Known rows, with every way that one mark hangs from another:
k_87(k_798): 1.46,-1.02,-0.53,0.60,2.02,0.12,-0.84,1.97,-0.24,-0.15,-1.35,0.40,0.35,-0.50,0.29,-0.23,0.07,-0.17,-0.35,0.42
k_683(k_31): -0.06,-1.21,0.21,-0.64,-1.40,0.68,-2.18,-0.31,0.01,-0.91,-0.70,-0.63,-0.05,0.33,0.52,-0.33,0.16,0.94,0.46,-1.07
k_683(k_31(k_64)): 0.80,-1.93,0.71,-0.05,-2.89,-1.20,-0.89,0.18,0.31,-2.46,0.59,-1.13,-1.44,-0.59,0.64,-2.25,-0.28,-0.34,1.00,-0.86
k_683(k_31(k_35 k_64(k_811) k_689)): 0.92,-1.49,0.77,1.53,-3.97,-0.44,1.88,-0.09,0.79,-5.08,2.12,-1.13,-4.92,-1.54,1.41,-3.88,0.42,-1.79,2.88,-0.67
k_683(k_31(k_35 k_64 k_689)): 2.77,-0.38,0.87,0.41,-3.39,-0.47,4.75,-0.06,1.07,-5.90,2.36,-0.20,-4.82,-1.32,1.28,-1.96,-0.73,-0.61,2.29,-0.19
k_798(k_87): 0.70,-0.27,0.49,-1.65,-0.07,-0.28,-1.46,0.01,-0.33,0.89,-0.77,-0.47,-0.23,-0.59,0.16,1.64,-0.12,0.38,0.82,2.11
k_31(k_64 k_689): 1.94,0.50,0.71,0.49,-0.98,-0.91,4.17,-0.12,1.53,-2.52,1.77,-0.38,-3.60,-2.18,0.23,-2.32,-0.84,-0.97,1.11,0.44
k_35(k_31(k_64(k_811) k_87 k_689)): 2.60,-2.55,2.58,2.47,-0.93,-0.62,0.80,0.69,2.01,-1.81,2.03,-1.46,-6.97,-2.33,0.38,-3.96,-0.54,-5.38,4.21,-1.00
k_35(k_31): 1.35,-1.15,1.56,0.74,-0.16,0.36,-0.81,-1.43,0.52,-0.01,0.67,-0.41,-1.42,-0.48,0.13,0.74,-0.88,-2.48,0.87,-0.85
k_64(k_31 k_811): -0.71,-1.80,-0.13,2.06,-1.87,0.97,-2.22,-1.71,0.52,1.46,-0.74,-1.24,0.76,-0.25,0.06,-1.20,0.65,0.60,0.08,-0.03
k_811(k_64(k_31)): 3.05,-1.18,0.60,0.66,-1.02,1.19,-0.34,0.03,0.85,1.30,-0.26,-0.22,0.02,0.32,0.73,1.25,-0.92,0.82,-0.08,-0.16
k_31(k_35 k_683 k_689): 3.92,2.07,1.08,1.27,-1.14,-0.08,3.14,-0.08,3.13,-3.73,2.25,0.53,-4.02,-0.30,0.36,-0.24,1.07,-1.23,1.26,1.52
k_31(k_87 k_683 k_689): 4.27,0.92,1.31,1.53,0.61,-0.06,0.62,1.79,3.24,-1.33,0.93,-0.04,-4.80,-0.18,-0.20,-1.35,1.21,-1.60,2.02,0.69
k_683(k_31(k_87)): 1.04,-2.13,0.71,0.01,-0.54,0.34,-2.36,1.67,-0.01,-1.06,-0.69,-0.63,-1.99,0.58,0.48,-0.91,0.65,0.12,2.00,-1.29
k_35(k_31(k_87 k_683 k_689)): 5.59,-0.29,2.86,2.06,0.37,0.23,0.00,0.46,3.79,-1.26,1.80,-0.58,-6.46,-0.85,-0.05,-0.86,0.34,-3.77,3.04,-0.25
k_31(k_35 k_64 k_87(k_798) k_689): 4.97,-0.67,0.73,2.02,0.74,-1.60,5.57,3.73,0.73,-5.46,1.63,0.64,-6.58,-1.77,0.78,-2.42,-0.23,-2.70,2.86,1.94
k_35(k_31(k_64 k_87(k_798) k_683)): 5.78,-3.00,2.95,3.64,0.30,-2.18,-2.80,3.04,2.51,-2.30,0.60,-1.08,-5.15,-0.78,0.28,-2.39,0.62,-5.10,2.45,0.61
k_31(k_35 k_64 k_87 k_683): 4.11,-0.59,1.73,2.98,-2.24,-3.08,0.54,2.38,1.80,-4.51,2.15,-0.57,-5.48,0.34,0.37,-2.66,1.57,-3.46,2.44,1.86
k_683(k_31(k_689)): 1.73,-0.06,0.28,-0.84,-1.13,1.53,1.33,-0.70,1.35,-1.66,0.49,-0.03,-2.10,-0.63,0.70,-0.81,-0.40,1.10,1.20,-1.38
k_31(k_35 k_64 k_689): 2.77,1.03,0.73,0.95,-2.01,-1.34,6.53,-0.07,1.01,-4.89,2.78,0.34,-4.91,-1.69,0.70,-1.48,-0.84,-1.86,1.88,1.26
k_811(k_64): 2.37,-0.99,0.21,-0.49,0.33,0.22,-0.80,2.05,-0.08,0.64,0.52,0.19,-0.89,0.24,0.82,0.36,-0.38,-0.73,0.31,-0.44

Rows:
2.20,-1.83,1.86,3.80,-2.60,-3.12,-2.17,2.64,1.76,-3.84,1.85,-1.40,-5.47,0.29,0.33,-4.39,2.72,-4.60,3.11,1.46 : k_31(k_35 k_64(k_811) k_87 k_683)
2.64,-2.46,0.70,2.43,0.99,-1.32,0.46,4.03,1.37,-2.11,0.17,-0.97,-5.08,-2.19,0.46,-4.93,0.52,-3.16,2.83,0.52 : k_31(k_64(k_811) k_87(k_798) k_689)
1.44,-0.16,-0.02,2.44,-2.40,1.46,3.30,-2.18,1.66,-2.05,1.08,-0.30,-2.51,-0.92,0.68,-0.88,0.16,0.02,1.43,0.69 : k_64(k_31(k_35 k_689) k_811)
2.44,-0.85,0.56,2.22,-1.49,0.25,2.26,-0.20,0.24,-2.20,0.54,-0.04,-2.44,0.73,0.44,0.50,0.05,-0.15,1.51,1.20 : k_64(k_31(k_35 k_87))
3.83,-1.08,1.36,1.13,-2.63,-0.86,4.36,1.66,0.75,-5.92,2.42,-0.35,-6.76,-0.94,1.27,-2.50,-0.14,-1.81,3.65,-0.05 : k_683(k_31(k_35 k_64 k_87 k_689))
4.20,-2.04,0.88,1.23,-0.50,0.89,-0.98,1.75,0.71,1.02,-0.33,-0.25,-1.85,0.60,0.64,0.70,-0.43,-0.11,1.25,0.01 : k_811(k_64(k_31(k_87)))
3.52,-1.38,3.00,2.93,-2.32,-0.93,-1.08,-0.79,4.08,-1.93,2.16,-1.78,-5.67,-2.18,0.18,-3.79,0.66,-4.97,2.53,-0.36 : k_35(k_31(k_64(k_811) k_683 k_689))
7.46,-0.31,1.95,2.02,-0.39,1.19,0.14,1.45,4.17,-0.11,0.54,-0.32,-4.81,-0.19,0.58,-0.23,0.07,-0.83,1.82,0.38 : k_811(k_64(k_31(k_87 k_683 k_689)))
4.09,0.38,0.72,2.20,-1.32,1.12,5.50,-0.48,1.40,-3.10,1.43,0.40,-4.53,-0.54,0.50,0.34,-0.57,0.04,2.30,1.32 : k_64(k_31(k_35 k_87 k_689))
2.87,0.39,1.35,2.08,-3.06,-2.77,0.88,0.60,1.68,-4.53,2.16,-0.37,-3.33,0.00,0.45,-1.70,1.19,-2.41,0.99,1.74 : k_31(k_35 k_64 k_683)
3.47,-0.87,1.42,3.37,-1.46,0.97,-1.76,0.08,4.00,-0.27,-0.07,-1.36,-4.05,-0.58,-0.11,-2.57,1.74,-0.98,2.06,0.47 : k_64(k_31(k_87 k_683 k_689) k_811)
-0.20,-4.21,1.09,1.76,-2.52,-1.11,-4.19,2.35,0.08,-1.89,0.05,-1.81,-3.53,-0.27,0.71,-4.88,1.22,-2.13,3.14,-1.23 : k_683(k_31(k_64(k_811) k_87))
0.91,-0.49,0.14,1.85,-1.37,2.15,0.93,-2.19,2.03,0.54,-0.08,-0.94,-1.31,-1.47,0.21,-1.31,-0.03,0.40,0.75,-0.27 : k_64(k_31(k_689) k_811)
6.36,-0.55,0.89,1.72,-0.75,1.37,4.45,1.22,1.43,-2.40,1.54,0.58,-5.58,-0.11,1.17,0.58,-0.98,-0.72,2.56,0.73 : k_811(k_64(k_31(k_35 k_87 k_689)))
-0.23,-2.55,0.82,2.24,-1.25,-1.91,-2.11,2.20,-0.34,-0.94,0.41,-1.45,-3.42,-0.80,0.07,-4.53,1.08,-3.01,2.33,0.09 : k_31(k_64(k_811) k_87)
3.58,0.19,0.95,2.53,-3.13,0.35,0.27,-1.52,2.23,-2.21,0.80,-0.34,-1.08,0.83,0.32,0.76,0.91,0.14,0.03,1.86 : k_64(k_31(k_35 k_683))
0.14,-2.98,2.01,2.22,-2.19,-1.34,-1.95,-0.87,0.72,-0.95,1.39,-1.72,-2.83,-1.44,0.33,-3.13,-0.12,-4.63,1.99,-0.95 : k_35(k_31(k_64(k_811)))
5.84,-1.17,0.93,3.58,-0.20,-0.06,-1.12,2.21,1.86,-2.78,-0.76,-0.02,-2.47,0.85,0.49,-0.20,1.68,-0.76,1.12,2.51 : k_64(k_31(k_35 k_87(k_798) k_683))
3.97,-0.90,1.42,2.60,-1.18,0.21,-2.30,0.19,2.58,0.03,-0.61,-0.94,-1.94,0.63,-0.28,-0.62,1.26,0.02,0.76,1.02 : k_64(k_31(k_87 k_683))
-1.01,-1.50,0.41,2.40,-2.74,-2.05,0.43,0.67,-0.40,-3.45,1.88,-1.01,-2.82,-0.54,0.69,-3.28,0.91,-2.68,1.71,0.96 : k_31(k_35 k_64(k_811))
2.97,-2.31,0.04,2.98,1.21,1.56,-0.41,1.73,1.75,0.06,-1.49,-0.65,-2.89,-1.44,0.32,-2.31,0.34,-0.48,1.92,0.43 : k_64(k_31(k_87(k_798) k_689) k_811)
5.06,-0.75,1.38,1.74,-1.92,0.80,-2.39,-0.03,2.73,0.98,-0.27,-0.52,-0.71,0.67,0.48,0.55,0.47,0.16,-0.20,0.38 : k_811(k_64(k_31(k_683)))
1.07,-1.04,1.21,3.26,-3.26,-2.57,-1.46,0.83,1.75,-3.70,1.79,-1.28,-3.32,-0.37,0.51,-3.85,2.43,-3.35,1.76,1.50 : k_31(k_35 k_64(k_811) k_683)
5.56,-0.51,1.46,2.34,-2.86,0.41,-0.33,0.37,2.52,-1.78,1.01,-0.03,-1.94,1.11,1.00,1.02,0.91,-0.76,0.42,1.26 : k_811(k_64(k_31(k_35 k_683)))
3.51,-0.93,1.82,2.07,-1.42,-2.71,-1.53,2.43,2.30,-2.03,0.84,-1.26,-3.92,-0.26,-0.12,-3.31,1.33,-2.92,1.75,1.16 : k_31(k_64 k_87 k_683)
3.86,-1.24,2.77,2.22,-0.23,-0.56,-3.16,1.04,2.36,-0.31,0.93,-0.73,-4.23,0.32,-0.04,-0.19,0.91,-3.97,2.38,-0.07 : k_35(k_31(k_87 k_683))
5.90,-0.85,1.05,1.02,0.08,1.72,2.60,1.11,2.03,0.31,0.52,0.07,-4.25,-0.47,0.73,0.22,-1.28,-0.16,1.77,-0.05 : k_811(k_64(k_31(k_87 k_689)))
